Each row comes from the steps of one path. Every step used is in the known rows, and no mark comes twice. Write the path behind each row, first mark first.
Known rows
kalabop-puze: [-0.91  0.73  1.85  1.54  0.72  1.06  0.31  1.37 -1.05  1.20 -0.58  0.01
  1.63  0.65 -0.56 -1.04 -0.58 -1.67 -0.67 -0.40]
kalabop-buto-nometag-puze: [-2.53  0.58  1.02 -2.16  1.74 -0.43  0.10 -0.55 -1.26  2.11  2.49 -0.94
  2.52 -0.66  0.88 -2.14  2.34 -0.52  1.92 -1.22]
nometag-vamen: [-0.76  0.93  0.10 -1.28 -0.44 -1.45  0.69 -0.66  0.82  0.60  2.22 -0.39
  0.29 -1.15 -2.39 -0.34  0.63  0.39 -0.24 -0.23]
ruvo-nometag: [-0.51  0.42  1.20  0.45 -1.93 -0.32 -0.37 -0.60 -0.05  1.01  1.27 -0.70
  2.18  0.77 -1.07 -1.54  0.81 -0.22 -1.41  0.09]
ruvo-nometag-vamen-kalabop: [ 0.88  1.11  1.36 -1.25 -1.40 -1.05  0.00 -0.66  1.31 -0.28  0.92 -1.90
  1.56  0.61 -1.66 -0.87  0.06  0.68 -1.97 -0.81]
lufo-kalabop-puze-nometag: [-1.72  0.60  1.06  0.82  2.86  0.52 -0.24  2.27 -1.51  1.46 -0.56  0.38
  0.46 -0.03  0.77  0.04  1.32 -0.87  2.40  1.17]
ruvo-nometag-puze-kalabop-buto: [-0.69 -0.14  0.45 -2.06 -0.29  1.44  1.16 -0.09 -1.42  1.96  1.39 -0.84
  1.88  0.28  2.04 -1.09  1.84  0.91 -2.09 -1.04]
vamen-kalabop-buto-nometag: [ 0.14 -0.63  2.38 -2.53  2.39  0.30  0.54 -0.69 -1.06 -0.15 -0.11 -0.72
  2.11  0.55  0.81 -1.27  0.98 -0.83  0.77 -2.18]
puze-kalabop-lufo: [ 0.74 -0.23 -0.89 -0.93  2.16 -0.54  4.55  1.34 -2.71 -1.92  1.23  0.85
  2.39  0.05 -0.18 -0.59  0.06  0.48 -2.55 -0.25]
ruvo-nometag-puze-kalabop: [-1.01  1.63  0.35 -1.27 -0.12  1.11  1.45  0.25 -1.14  1.88  2.21 -1.02
  2.86  0.97  0.78 -1.42  1.01  1.15 -2.45  0.31]
ruvo-nometag-vamen: [-1.30  1.04  0.95 -1.04 -1.88 -1.35 -0.10 -1.16  1.79  0.86  2.78 -1.09
  1.32 -0.60 -2.65 -0.91  0.94 -0.05 -1.51 -0.05]
lufo-kalabop-buto-nometag-ruvo: [-1.39 -0.92  2.61 -2.28  3.34  1.64  1.11  0.45 -1.02  1.39 -1.18 -0.19
  2.09 -1.32  2.19 -1.30  1.11  0.36  3.49 -1.39]
buto-kalabop-lufo: [ 0.27 -0.71 -1.17  0.31  1.08 -3.06  2.75  0.23 -2.80 -2.39  1.23  0.53
  2.71 -1.12 -0.61 -0.17 -0.18 -0.29  0.21 -0.75]
puze-kalabop-buto: [ 0.79 -0.95  0.24 -1.92  0.62  1.71  1.91  0.16 -1.95  0.90  0.02  0.17
  0.65  0.30  1.84 -0.08  0.95  0.81 -1.68 -1.42]
puze-nometag-ruvo: [-2.10  0.54 -0.76 -1.10  2.37  0.80  0.75  2.16 -0.70  0.72 -0.07 -0.16
  1.59 -0.59 -0.57 -0.25  1.38  2.97  5.51  0.02]
vamen-kalabop-puze-nometag: [-0.99  1.19  0.63  0.24  2.45  0.54 -0.31  2.47 -0.91  0.23 -0.50 -0.62
  1.37  1.23 -0.59 -0.10  0.65  0.16  2.04  0.06]
vamen-kalabop-buto-nometag-ruvo: [-0.77 -0.36  2.04 -2.68  3.05  1.68  1.09  0.73 -0.67  0.33 -1.18 -0.94
  2.86 -0.25  0.95 -1.40  0.56  1.27  3.28 -2.32]
puze-nometag: [-1.34  0.63 -1.13 -0.49  1.62 -0.65  0.00  1.28 -1.21  0.41  1.31  0.22
  0.63  0.20 -1.14  0.11  1.92  1.16  3.46  0.64]
nometag-puze-kalabop: [-0.49  1.54 -0.31 -1.46  1.19  1.01  2.17  0.56 -2.00  1.65  1.75 -0.45
  2.10  0.60  1.01 -0.98  0.86  1.41 -1.31  0.02]
buto-nometag-vamen-kalabop-puze: [-0.71  1.49  3.28 -0.60  1.97  0.54  0.38  0.76  0.48  0.12 -0.21 -1.39
  2.26  0.74 -1.22 -1.20 -0.84 -1.69 -1.09 -1.24]
lufo-kalabop-buto-nometag: [-0.51 -1.23  2.87 -2.07  2.94  0.32  0.46 -0.95 -1.57  1.21 -0.11  0.22
  1.20 -0.71  2.23 -1.19  1.65 -1.90  1.02 -1.15]

Which path is each row?
[-1.29 -0.27  2.36 -3.05  1.96 -0.77  0.55 -1.38  0.49  1.15  1.79 -0.34
  0.57 -1.80 -0.07 -0.69  1.58 -1.26  0.40 -0.87]	lufo-kalabop-buto-nometag-vamen
[ 0.29  0.32 -1.12 -1.52  2.03 -2.65  2.90  1.33 -0.77 -2.76  1.63 -0.40
  1.77 -0.59 -1.97 -0.24  0.56  0.88 -0.07 -0.42]	puze-nometag-vamen-kalabop-lufo
[-0.84  0.68 -0.64 -1.01  1.25 -0.79  3.74  1.03 -2.07 -0.80  2.60 -0.12
  3.52  0.12  0.07 -1.63  0.88  0.57 -3.09  0.04]	ruvo-nometag-puze-kalabop-lufo
[ 0.00  1.39  2.35  0.27  0.72  0.45  0.39  1.15  0.31  0.28 -0.58 -1.29
  1.42  0.64 -1.15 -0.62 -1.01 -1.07 -1.69 -0.99]	nometag-vamen-kalabop-puze
[-2.70  0.97  0.38 -0.19  2.93  1.78  0.53  3.05 -0.55  1.15 -0.76 -0.29
  2.16 -0.18 -0.51 -0.48  0.72  1.80  4.83 -0.03]	kalabop-puze-nometag-ruvo
[-2.58  1.45  0.00 -0.86  1.44 -1.30 -0.46  0.75  0.56  0.42  2.10 -0.57
  0.90 -1.04 -2.22  0.61  0.90 -0.02  2.23  0.22]	buto-kalabop-puze-nometag-vamen
[ 0.39  1.23 -0.31 -1.84  0.95 -1.27  0.46  0.39  0.56 -0.65  0.98 -1.29
  0.61  0.11 -1.67  0.19  0.74  1.66  1.19 -0.37]	puze-nometag-vamen-kalabop
[-1.39  0.31  1.67 -3.94  1.97  0.11  1.31 -1.10  0.56  0.57  2.41 -0.58
  1.29 -0.81 -0.98 -0.68  1.24 -0.38 -0.49 -1.36]	puze-kalabop-buto-nometag-vamen
[-1.78  0.17  1.72 -3.17  1.47 -0.84  0.50 -1.34  0.87  0.63  2.46 -0.65
  1.00 -1.23 -1.48 -0.87  1.43 -0.72  0.65 -1.38]	kalabop-buto-nometag-vamen
[-2.11  0.30  1.70 -2.04  2.31 -0.33  0.13 -0.62 -1.54  2.65  1.65 -0.75
  2.06 -1.17  2.29 -2.03  2.40 -0.96  1.64 -0.74]	lufo-kalabop-buto-nometag-puze
[ 0.42 -0.52 -0.10 -2.45  0.48 -0.57  0.14  0.17 -0.05  0.03  0.35 -1.02
 -0.04 -0.36  0.12  0.27  1.59  1.29  0.89 -1.61]	puze-nometag-vamen-kalabop-buto
[ 1.66 -0.26 -0.54 -0.19  1.35 -1.90  3.22  1.12 -2.13 -2.69  0.14 -0.06
  2.31  0.14 -0.62 -0.92 -0.33  0.23 -1.38 -1.02]	vamen-kalabop-lufo
[-0.28 -0.22 -0.24 -2.18  0.64  1.32  1.60  0.27 -2.03  1.92  1.07 -0.36
  1.23 -0.02  2.33 -0.67  1.67  1.19 -1.26 -1.31]	nometag-puze-kalabop-buto
[ 1.13 -0.72  0.56 -2.15 -0.44 -0.40  0.50 -0.42 -0.10  0.09 -0.01 -1.06
  0.19 -0.39  0.40 -0.20  0.83  0.66 -0.83 -2.12]	nometag-vamen-kalabop-buto
[-1.47 -0.30  1.91 -3.21  3.53  2.59  1.95  0.75 -0.99  0.79 -0.43 -0.31
  2.91 -0.27  1.24 -1.28  0.70  1.46  2.56 -1.88]	puze-kalabop-buto-nometag-ruvo
[-0.60 -0.54  2.13 -3.10  2.95  1.44  1.54 -0.57 -1.58  0.49  0.83 -0.03
  2.07  0.50  1.19 -0.99  1.17 -0.58 -0.24 -1.65]	puze-kalabop-buto-nometag
[-0.74  0.64  1.45  1.69  0.62  0.06 -0.23  0.61 -1.59  0.61 -0.69 -0.22
  2.38  0.10 -0.06 -0.23 -1.01 -1.69  0.09 -0.81]	buto-kalabop-puze
[-0.39  1.51  2.89  0.32 -0.21  0.47 -0.16  0.86  1.04  0.53 -0.22 -1.63
  2.07  1.00 -1.35 -1.10 -0.86 -1.33 -2.54 -0.79]	ruvo-nometag-vamen-kalabop-puze
